Every row comes from one small tree of marks. Brackets hold a mark, then the marks that hang from it, in the order of their numbers. Every link used is in the known rows. Which tree was each row made from?
Known rows
[q_891 [q_603 [q_410 q_185 q_449 q_887]]]: [ 27.8 -37.5   7.8  -8.6   5.5   9.1  -3.9  21.1 -18.3  25.6 -11.9  35.7
  29.4   5.8 -39.6   3.8  29.0  -0.5  24.8  21.1   5.6 -68.7 -16.6   7.9
 -12.3   2.1]
[q_185 [q_410 q_449] q_887]: [ 15.9 -22.2   5.4   7.9  -3.7 -22.3  11.1  -2.9  -2.7  20.3 -21.4   9.4
  40.2   1.8 -28.4  -2.8   2.3  -5.4 -19.7 -33.7  15.1 -10.9 -17.0  16.6
  -0.9 -11.9]
[q_887 [q_185 q_410]]: [-14.5   6.4  12.1  -5.9  -4.4  14.9  15.6 -18.8 -17.3 -17.6 -18.1  13.9
   6.7   8.7 -26.9   8.9  -0.2   6.8  -1.6  -8.0  10.0  -0.6 -12.1 -19.3
  -4.5  -9.5]
[q_603 q_410]: [ 12.7 -21.1   1.0  -4.5 -18.8  -8.8 -12.6   7.3 -14.6  -0.7 -13.4  25.0
  -6.5   8.7 -11.6  -0.6   4.2  -4.9  25.7  19.1   0.5 -26.2 -10.3  -4.6
  -7.6   1.6]
[q_565 [q_185 q_410]]: [ -1.6 -12.0  18.2  -2.5  -5.7  -7.5  -8.6 -14.6 -15.0 -21.6 -17.2  18.2
  19.2  -5.0  -7.2  -3.1  -3.0   3.0   2.4  11.5   3.2  -7.0 -11.4 -13.4
 -21.5 -15.0]
[q_449 [q_410 [q_185 q_887] [q_891 q_603]]]: [ -7.5  -7.6  -2.5 -15.4  -2.3 -12.8  23.7   5.6 -13.4  18.3 -11.4  -0.8
  32.2  -4.5 -12.4 -12.1  17.7   1.6  12.0   5.8   2.9 -14.8 -13.1  -1.3
 -12.0 -11.9]
[q_185 [q_410 q_887]]: [ -0.7 -10.3  11.5   7.4 -12.7 -13.0  11.8  -7.4  -8.9  17.9 -15.2  11.9
  25.3  -1.2 -20.8   3.0   1.0   4.8 -10.6 -14.6   0.1 -23.1 -25.3  -0.7
   0.3 -17.1]
[q_603 [q_410 q_887 q_891]]: [ 10.5 -28.5  -7.7  13.2 -16.6  -4.6   1.6   5.4 -15.8  24.5 -13.6  22.8
   3.8  10.0 -21.0  -0.6   9.2   1.3  20.0  12.3   5.9 -27.9 -13.7 -13.7
  -2.1  -3.9]
[q_410 q_449]: [ 10.3 -17.0  10.6   7.6  17.6  -2.8  11.0  -2.5  -6.4  13.7 -10.5  21.0
  14.5  12.0 -13.7   8.2   7.1   2.5   1.7   4.5   5.1 -17.9   1.3  17.8
  -3.2  -8.4]
[q_410 q_185 q_887 q_891]: [  9.7 -17.4 -19.3  11.2   1.6  -5.2  16.3   1.5 -12.1  33.6  -9.4  22.8
  28.6   1.4 -22.8   9.3  19.2  17.0   8.5  -5.7   6.8 -12.9 -18.4  -9.3
 -13.6 -14.3]
[q_565 q_185 [q_410 q_887]]: [ 22.4 -19.6   4.4  -4.0  -6.5   0.5 -10.9  -7.6 -10.3 -14.8 -12.0   7.7
  17.7  12.1 -13.7  -7.7  16.2   7.3  -0.7   9.1   0.6 -22.9 -12.5  -0.4
 -31.1 -18.6]
[q_185 [q_410 q_887 q_891]]: [ -8.1  -7.6   0.3  21.9  -3.7 -15.2  18.7  -9.4  -8.2  26.0 -15.9  12.5
  24.7  -0.6 -22.1   5.6   3.6   8.0 -14.5  -2.7   6.6  -9.1 -19.6 -15.5
   2.3 -19.7]
[q_410 q_185]: [ 11.3  -9.4  -6.8 -10.6  -1.7  -9.2   0.7   5.3  -9.8   2.0 -10.1  25.7
  16.3   0.1 -10.6  10.1  10.9   8.0  17.0   3.8   0.1 -11.6 -16.4   1.8
 -21.6  -7.8]
[q_891 [q_410 q_185 q_887] q_603]: [ 23.7 -22.0  21.7 -14.9  13.8  14.5   0.3  16.4 -28.4  19.9 -12.4  33.1
  28.7  -7.2 -22.7  11.9  18.9   4.6   7.6  30.8  -1.9 -53.6 -26.7 -20.3
  -9.4  -2.9]
[q_603 [q_410 q_185 q_449 q_887 q_891]]: [ 27.3 -41.7 -19.2  15.0  -0.9  -2.4   0.0  14.2 -16.2  31.6  -8.0  34.6
  31.5   9.6 -41.9   9.5  27.7   8.9  23.0   5.2   9.5 -36.1  -6.9   4.9
 -12.3  -5.5]
[q_449 [q_410 q_185]]: [ -7.7  -3.6   4.2 -22.1  -9.4 -15.6  14.4  -0.5 -15.4  -2.4  -5.6   3.1
  20.0  -1.7  -3.0  -1.9  11.2   8.0  20.3   1.9 -12.3 -16.2  -9.4  13.3
 -15.0 -15.0]
[q_410 q_887]: [  8.1 -17.2  11.5   2.2  -9.3  -2.4  12.0  -2.4 -11.9  22.0 -13.0  12.8
  10.6   7.3  -8.4   1.8   2.2   5.3   4.6 -13.0  -0.6 -31.7 -22.4   3.7
  -1.7 -10.3]
[q_603 [q_410 q_185]]: [ 19.4 -27.4 -10.0 -11.2 -17.8  -9.5 -14.8  14.0 -17.7  -1.4 -10.3  31.9
   7.4   3.6 -21.0   4.9  13.1   0.8  34.6  14.9   0.8 -25.6 -14.2  -0.7
 -19.6   1.8]
[q_603 [q_410 q_185 q_887]]: [ 26.7 -36.0  -8.6  -8.1 -23.6  -4.1  -9.0  16.0 -19.0  12.6 -10.9  30.4
  17.8   4.3 -28.0   4.4  16.5   5.0  32.4  -0.5  -1.4 -44.5 -23.5   1.8
 -16.0  -1.2]
[q_449 [q_410 q_185 q_887]]: [ -1.2 -12.9   8.2 -18.5 -15.1 -12.0  21.7   0.8 -17.4  11.8  -4.8  -0.5
  29.7  -1.0  -9.5  -2.7  15.4  12.8  16.7 -14.7 -11.2 -35.0 -18.2  17.6
  -9.6 -17.3]
[q_565 [q_185 q_887]]: [ 16.8 -23.3  12.7 -10.3 -11.4  -4.3  -5.3  -8.6 -12.9 -13.2 -21.5  10.4
  17.6  -0.6  -1.5 -13.4  -3.3  -1.8   9.7  -6.6  10.0  -6.9 -14.9  -4.9
 -22.3  -8.3]
[q_565 [q_185 [q_410 q_449 q_887 q_891]]]: [  4.1 -23.4  11.1  18.5  10.3  -1.5   2.5 -15.6 -14.5   5.4 -17.6  19.2
  38.1  -1.4 -25.1   1.1   8.9  10.4  -7.8   4.8  10.6 -13.3  -5.2  -7.3
 -14.6 -20.3]
[q_891 [q_410 q_449 [q_887 q_185]]]: [ 21.7 -22.5  25.0   4.0  17.3  24.8  13.6  -5.6 -31.3   8.8 -11.4  23.1
  19.8  11.3 -27.2  16.1   8.0  11.0  -7.6   2.8   5.8 -32.4  -8.1 -12.0
   4.7  -7.2]
[q_891 [q_410 q_449 [q_887 q_185]] q_603]: [ 20.1 -21.9  37.2  -4.9  30.4  36.8  14.2   3.6 -32.7  17.4 -15.1  29.4
  23.7   8.6 -35.4  12.3  17.1   4.0  -5.8  25.2   7.6 -56.1 -11.5 -17.9
   5.8  -1.7]

Which tree is each row?
[ 13.8 -11.5 -13.7  20.5  17.6  14.1  19.7  -9.7  -6.9  15.4  -7.4   8.6
  20.3  28.8 -40.8   6.3  27.0  11.6 -14.2  -2.3  14.8 -11.6  -0.5   2.8
 -11.8 -16.2]  [q_565 [q_410 q_449 [q_887 q_185] q_891]]
[ 13.8 -23.5  15.0   5.0  12.8  25.2  26.1 -10.6 -18.7  17.9 -11.1  16.8
  23.7  20.0 -36.9   9.6  13.5  11.8   0.4 -24.8  11.8 -37.1  -8.2  12.1
   0.8  -9.2]  [q_410 q_449 [q_887 q_185]]
[ 20.8 -30.0 -18.0  22.1  21.4   0.2  20.8   4.4 -11.0  46.6  -6.5  27.5
  44.4   7.3 -35.6  15.7  28.1  18.8   3.6  -8.0  12.2 -23.1  -8.0   9.8
 -11.6 -15.0]  [q_410 q_185 q_449 q_887 q_891]
[-22.0  -0.5  10.4  -3.0  -7.6   6.5  37.8 -16.4 -20.6  10.2 -10.2  -9.1
  12.3  10.0 -12.9  -6.6   8.9  13.3   7.3  -7.6   0.8 -15.8  -8.1  -7.6
   3.0 -18.0]  [q_449 [q_410 [q_887 q_185] q_891]]
[-19.2   8.3   3.2   6.0   0.6  16.6  20.9 -20.4 -16.7  -9.3 -17.9  14.8
   7.6   9.9 -28.3   8.9   1.5   7.6  -4.4   0.4  16.3  11.8  -7.9 -29.0
  -4.1 -12.2]  [q_887 [q_185 [q_410 q_891]]]
[ 29.7 -35.4 -14.3 -14.0 -27.1 -13.7 -12.7  16.9 -14.8   4.2 -15.3  27.5
  16.3   3.1 -23.7  -1.7  13.0  -3.6  28.7  -4.4   6.6 -26.2 -20.8   1.9
 -20.4   3.2]  [q_603 [q_410 [q_185 q_887]]]
[ 12.5  -5.5  -3.6  -3.8  -6.6  12.1  10.6  -6.8  -9.7  -4.1 -10.6   4.6
   5.8  22.9 -26.5   3.4  16.0   7.6  -4.4  -8.2   5.7 -21.7 -15.8  -3.0
 -15.1 -12.4]  [q_565 [q_410 [q_887 q_185]]]
[ 26.0 -20.5  16.5 -21.6  11.7   6.4  -4.0  17.7 -24.9  10.9 -17.3  30.0
  26.4  -8.8 -18.9   4.9  13.4  -4.6   4.1  26.4   5.8 -34.1 -24.4 -20.8
 -14.1   0.7]  [q_891 [q_410 [q_185 q_887]] q_603]
[ 32.4 -31.7  21.9  -6.8  30.7  15.9   3.0  17.9 -27.9  30.6 -11.7  38.0
  41.8  -2.0 -34.5  16.1  26.1   6.8   1.1  28.1   2.3 -60.5 -16.5  -4.7
  -7.6  -4.7]  [q_891 [q_410 q_185 q_449 q_887] q_603]
[  4.1 -18.3   0.6  24.1  21.9  23.5  32.8 -14.7 -17.0  31.2 -12.2  14.1
  23.0  20.5 -38.7  12.3  18.1  16.3  -6.0 -11.3  20.0 -17.8  -0.5  -4.7
   3.9 -11.5]  [q_410 q_449 [q_887 q_185] q_891]
[ 18.5  -9.2 -29.4   9.1   1.0  -8.9   6.0   3.5  -4.1  17.7  -6.2  13.4
  24.2  13.7 -28.7   7.4  28.5  12.6  -3.3   3.6   6.3  -7.8 -14.5  -3.7
 -25.5 -17.9]  [q_565 [q_410 q_185 q_887 q_891]]
[ 19.3  -8.3 -26.9  -2.2   6.0  -9.6   1.8  10.9  -1.3  14.8 -11.3  12.5
  24.3   9.9 -29.4  -2.8  28.9  -0.6  -3.2  13.1  13.6  -7.4 -13.6  -8.2
 -29.3 -10.4]  [q_565 [q_410 [q_185 q_887] [q_891 q_603]]]
[-13.3   0.2   9.4   9.0  19.9  23.6  23.2 -15.1 -16.9   2.0 -16.8  18.5
  19.5  13.5 -41.8  10.2  12.2   5.9  -8.8   7.8  20.8  -8.0  -1.4 -19.8
  -1.0  -9.6]  [q_887 [q_185 [q_410 q_449 [q_891 q_603]]]]
[ 22.0 -27.1 -13.8   7.3  26.0  -1.7  16.2  13.2  -8.8  42.3 -14.2  26.2
  47.7   4.8 -38.1   3.8  29.9   1.7   2.0   3.2  21.1 -17.9  -6.8   4.7
 -17.0  -6.0]  [q_410 [q_185 q_887] q_449 [q_891 q_603]]
[  6.1 -23.0  -6.8   9.0 -14.4  16.3   7.3  -2.7 -21.5  10.9 -15.5  20.1
   0.0  15.9 -31.8   2.0  11.4   6.1  21.7   6.1  12.8 -25.2 -12.9 -22.4
  -1.9  -1.8]  [q_603 [q_410 [q_887 q_185] q_891]]
[ 31.0 -40.3 -24.0   9.9  -2.7 -11.7  -0.9  15.6 -10.9  22.0 -13.3  30.0
  29.0   9.0 -37.0   3.0  22.5  -0.4  21.6   1.1  16.6 -16.7  -5.4   4.5
 -15.1  -0.2]  [q_603 [q_410 [q_185 q_887] q_449 q_891]]
[ 15.3 -30.5  20.5  -7.8   6.7  24.8   4.0   9.5 -21.5  17.6 -16.2  26.3
  15.4  15.0 -39.7   0.2  22.1  -2.3  19.6  16.9  10.4 -64.8 -12.5  -1.3
  -3.2   4.7]  [q_891 [q_603 [q_410 q_449 [q_887 q_185]]]]
[-17.2   0.1   0.1 -11.5   5.5  -9.3  20.1   2.3 -14.4  13.6  -7.0   8.5
  23.8  -3.2 -10.4  -4.0  19.5   5.7  16.2  25.6  -3.0 -16.9  -5.1  -2.2
 -11.7 -13.9]  [q_449 [q_410 q_185 [q_891 q_603]]]
[ 22.4 -28.3   1.0 -21.2 -10.4  -1.0  -8.6  21.6 -15.6  13.4 -18.0  29.9
  16.8   1.1 -26.8  -5.3  20.1  -9.3  27.0  19.0   8.3 -45.9 -22.9  -4.9
 -17.7   5.9]  [q_891 [q_603 [q_410 [q_185 q_887]]]]
[ -1.3 -17.6   9.6  25.0  19.3  -4.0  20.5  -2.6  -7.9  41.7 -15.5  19.4
  40.4   1.5 -37.9   5.6  15.9   5.3 -18.1   7.3  11.7 -31.3 -12.6  -1.7
   4.7 -15.8]  [q_185 [q_410 q_449 q_887 [q_891 q_603]]]
[ -8.2  -2.0  13.0   1.5   9.1  17.3  18.6 -18.7 -17.3  -9.7 -15.5  17.1
  17.7  13.9 -36.0  12.7   4.9   7.0  -4.8 -11.8  13.5  -8.0  -5.2  -6.2
  -2.9 -11.0]  [q_887 [q_185 [q_410 q_449]]]
[ 18.3 -29.1  -7.5  15.3  31.7   7.7  20.3  12.3 -11.8  52.2  -8.9  30.7
  48.5   6.0 -42.1  10.6  36.1  13.2   4.5   9.2  13.1 -42.4 -11.6   4.9
 -10.9 -12.1]  [q_410 q_185 q_449 q_887 [q_891 q_603]]
[-15.3   0.6  -7.0  -6.5  -2.3 -17.5  20.4  -3.2 -13.9   8.7  -4.5   4.8
  22.0  -1.6  -5.6  -1.4  13.3   9.8  15.6  10.5  -4.8  -0.5  -3.5   0.0
 -12.4 -17.4]  [q_449 [q_410 q_185 q_891]]
[ 34.5 -46.2  -7.1   0.6  -5.9  -0.8  -4.0  17.7 -17.8  23.0  -8.6  34.0
  29.7   8.7 -41.6   9.0  25.3   6.7  26.7  -3.6   3.1 -52.0 -12.8  17.9
 -13.9  -1.7]  [q_603 [q_410 q_185 q_449 q_887]]
[ 11.5 -13.0  36.1 -13.4  14.2  34.5   9.4   1.5 -34.2   8.2 -16.3  24.2
  10.4   3.8 -23.6   8.4   8.9   2.6   0.4  26.7   4.5 -50.4 -20.1 -31.3
   2.5  -0.8]  [q_891 [q_410 [q_887 q_185]] q_603]
[ -1.4 -10.2  -8.4  13.7 -10.8 -26.6  14.8  -6.3  -3.2  21.0 -22.9   6.2
  26.9  -1.3 -19.0  -6.5  -2.0  -4.9 -18.4 -20.2  18.5  12.7 -19.4 -12.7
  -2.4 -13.2]  [q_185 [q_410 q_891] q_887]
[ 27.6 -12.2 -23.5 -11.6 -11.2 -16.1  -3.4   8.1  -1.0  -1.6 -11.6   9.5
  22.2  11.3 -23.0  -2.1  20.4   1.6  -0.9  -9.0   5.2  -6.6 -16.9   8.5
 -31.4 -10.9]  [q_565 [q_410 [q_185 q_887]]]
[ 25.4 -19.4 -27.0  18.7  15.3  -7.1  11.1   4.6  -3.3  27.1  -3.8  17.1
  37.8  17.8 -39.2  10.6  36.6  13.7  -7.9   2.6   8.9 -17.5  -4.9  12.9
 -23.8 -18.0]  [q_565 [q_410 q_185 q_449 q_887 q_891]]
[-24.2   4.5  12.4  -5.3   5.5  -7.6  24.2  -5.8 -12.0  11.8  -8.6  -0.3
   9.4   2.2  -0.7 -10.0   9.5   0.1   8.1  27.4  -3.7 -16.2  -3.8  -4.9
   0.2 -13.4]  [q_449 [q_410 [q_891 q_603]]]
[ 24.1 -14.6 -17.7  -5.0  -7.8  -6.7  -0.1   7.5  -4.7   8.5  -6.1  13.6
  24.3  12.7 -26.1   6.1  25.7  10.0   2.1  -5.0  -0.7 -24.8 -20.2   9.3
 -27.4 -14.6]  [q_565 [q_410 q_185 q_887]]
[ -0.1 -16.0   8.3  16.2  13.2  -4.6  -1.2 -16.6 -13.6  -7.1 -16.9  23.1
  29.0  -1.1 -18.8   0.8   5.7   6.6  -4.0  18.6  11.7   1.4   1.7  -9.9
 -18.2 -19.0]  [q_565 [q_185 [q_410 q_449 q_891]]]
[  0.5 -12.1   4.2  19.8  37.0   4.6  17.6   0.3  -7.5  33.7 -11.1  25.8
  19.4  10.8 -22.1   6.3  18.6   0.7  -2.1  31.5  14.6 -19.7   5.4  -3.4
  -1.2  -6.5]  [q_410 q_449 [q_891 q_603]]
[ 20.4 -37.6  -6.7  22.0  -0.2  -1.9   4.6   5.9 -13.8  33.0 -10.7  26.2
  16.8  14.1 -33.1   3.6  17.3   3.4  13.9  11.8  10.2 -34.5  -3.9   4.2
   0.8  -4.3]  [q_603 [q_410 q_449 q_887 q_891]]
[ 21.0 -34.8  17.0  -3.2   4.4   9.9  -1.5  16.0 -17.2  28.1 -14.1  29.4
  17.3  10.4 -30.6  -1.4  20.7  -5.4  17.9  23.3   4.9 -67.5 -15.3   6.7
  -3.9   2.6]  [q_891 [q_603 [q_410 q_449 q_887]]]
[ 19.9 -29.9   6.6 -15.9  -6.6   6.5  -6.3  21.0 -19.5  20.7 -14.2  28.6
  19.4   2.0 -29.5   0.7  23.1  -2.6  30.0  22.9   2.4 -63.1 -25.4  -4.0
 -14.7   2.5]  [q_891 [q_603 [q_410 q_185 q_887]]]
[-16.9  -5.1   8.3   2.5  -6.9 -12.1  31.0  -9.7 -13.5  23.8  -5.7  -5.1
  15.9   3.9  -1.8  -9.1   7.4   9.0   4.0  -1.5  -6.0 -17.8  -9.5   1.9
   4.4 -19.9]  [q_449 [q_410 q_887 q_891]]
[ 28.6 -20.2   3.6 -12.7  -1.4  -7.7  -1.8   9.7 -23.6   2.7 -14.9  26.0
  22.3  -5.8 -11.4   9.6   2.7   1.6   1.2   3.7   2.5 -10.0 -18.3 -16.7
 -14.3  -4.3]  [q_891 [q_410 [q_185 q_887]]]
[-13.1   1.9   3.4  14.7  12.9  17.3  24.1 -20.2 -15.7  -1.8 -16.7  18.0
  17.1  13.3 -38.0  13.2   8.0   9.1  -9.1  -2.4  19.3   5.6   0.2 -15.4
  -2.0 -11.6]  [q_887 [q_185 [q_410 q_449 q_891]]]
[  4.5 -18.2  20.0   0.3  -8.7  -3.9  -3.1 -13.2 -15.3 -10.2 -18.4  15.1
  27.1  -5.4 -15.4  -3.7   1.0   6.8   0.8   1.0   1.7 -20.2 -18.5  -7.8
 -17.7 -17.5]  [q_565 [q_185 [q_410 q_887]]]
[ 28.0 -26.8  21.7   8.1  16.6   5.8   7.2   1.9 -24.1  20.7  -8.7  27.0
  22.9   4.8 -16.3  14.2   6.5   7.1  -9.8   9.3   0.3 -35.3  -8.9  -2.4
   5.0  -9.3]  [q_891 [q_410 q_449 q_887]]
[ 15.5 -34.3  -5.2  16.6   0.4  17.7  11.1  -0.8 -20.7  20.9 -13.1  24.6
  14.0  20.2 -42.9   6.1  18.5   5.9  16.6   2.3  16.4 -32.8  -3.7  -5.6
   0.2  -2.8]  [q_603 [q_410 q_449 [q_887 q_185] q_891]]
[ 37.4 -45.3 -12.6  -5.8 -10.8 -11.2  -8.7  18.5 -13.5  12.8 -13.9  31.4
  28.5   7.6 -35.8   1.9  19.8  -3.0  24.6  -9.8  11.0 -32.4 -11.3  17.9
 -18.4   2.7]  [q_603 [q_410 [q_185 q_887] q_449]]
[  1.4 -11.2   2.3 -25.3 -17.6 -21.3  18.3   2.2 -13.8   2.6  -8.8  -4.4
  27.5  -3.6  -5.5  -9.5   8.6   3.2  14.0 -17.3  -4.3 -15.5 -15.9  15.9
 -14.4 -13.5]  [q_449 [q_410 [q_185 q_887]]]
[ 29.1 -34.2  -2.3   3.3  12.1  -0.2  14.0   7.8 -12.9  32.7  -6.5  25.9
  43.7   6.5 -34.9  12.9  24.2  15.5   7.5 -19.2   2.8 -42.0 -14.8  25.9
 -13.1 -12.2]  [q_410 q_185 q_449 q_887]
[ -8.3  -5.9   8.1   6.2  12.8  31.0  28.5  -9.1 -19.3  26.9 -16.3  14.0
  10.5  12.8 -30.7   3.5  16.6   8.5   4.3   7.7  17.4 -29.4 -15.9 -27.9
   1.4  -7.2]  [q_410 [q_887 q_185] [q_891 q_603]]
[ -7.4  -6.8  -0.8  13.1   1.9  23.0  28.4 -16.1 -17.3  19.3 -15.1   9.5
   5.6  15.5 -23.8   7.3   7.2  14.1   0.8 -10.6  13.8  -9.4 -12.0 -24.0
   0.6 -11.9]  [q_410 [q_887 q_185] q_891]
[  7.0 -19.3   1.1  16.6  11.0 -16.2  19.4  -0.7  -4.2  36.4 -21.0  11.5
  43.4   0.4 -36.5  -4.8  10.6  -6.6 -22.5 -10.7  21.9  -9.9 -11.8  -1.0
   0.7 -11.1]  [q_185 [q_410 q_449 [q_891 q_603]] q_887]
[  3.3  -1.1  -7.4   5.8   9.7  20.3  15.2  -4.5 -10.7  10.5 -11.6   6.5
   9.6  21.9 -34.8   1.1  25.8   6.7  -8.6  15.5  13.9 -21.6 -10.9 -19.1
 -13.1 -12.9]  [q_565 [q_410 [q_887 q_185] [q_891 q_603]]]
[ -2.2 -15.3  10.6  12.3  -2.6  -4.8   1.2 -16.7 -15.8  -2.6 -18.4  15.4
  27.0  -4.6 -15.0  -2.4   1.9   8.7  -2.3   9.7   7.1  -7.0 -13.3 -19.1
 -16.2 -21.2]  [q_565 [q_185 [q_410 q_887 q_891]]]
[ 18.5 -15.4 -15.6  25.5  17.4  -4.8  12.8  -1.8  -1.1  28.5  -5.2   9.3
  22.6  22.2 -30.5   4.2  25.6   7.9 -15.5   5.1   8.8 -17.0  -1.5   9.0
 -10.6 -18.2]  [q_565 [q_410 q_449 q_887 q_891]]
[-10.1  -9.1  -5.8  -3.6  -7.3 -13.9  26.4  -2.5 -16.3  20.6  -5.5   0.8
  29.4  -1.1 -11.5  -3.0  17.0  15.4  13.1  -4.2  -6.4 -20.7 -12.3   4.5
  -8.3 -20.6]  [q_449 [q_410 q_185 q_887 q_891]]
[ -9.4 -10.0   3.4 -11.1   1.1  -6.1  26.9   3.9 -17.4  27.8  -5.7   2.9
  31.5  -3.3 -15.7  -5.9  23.4  11.3  14.0  10.1  -5.4 -35.2 -15.0   0.9
  -7.3 -17.2]  [q_449 [q_410 q_185 q_887 [q_891 q_603]]]
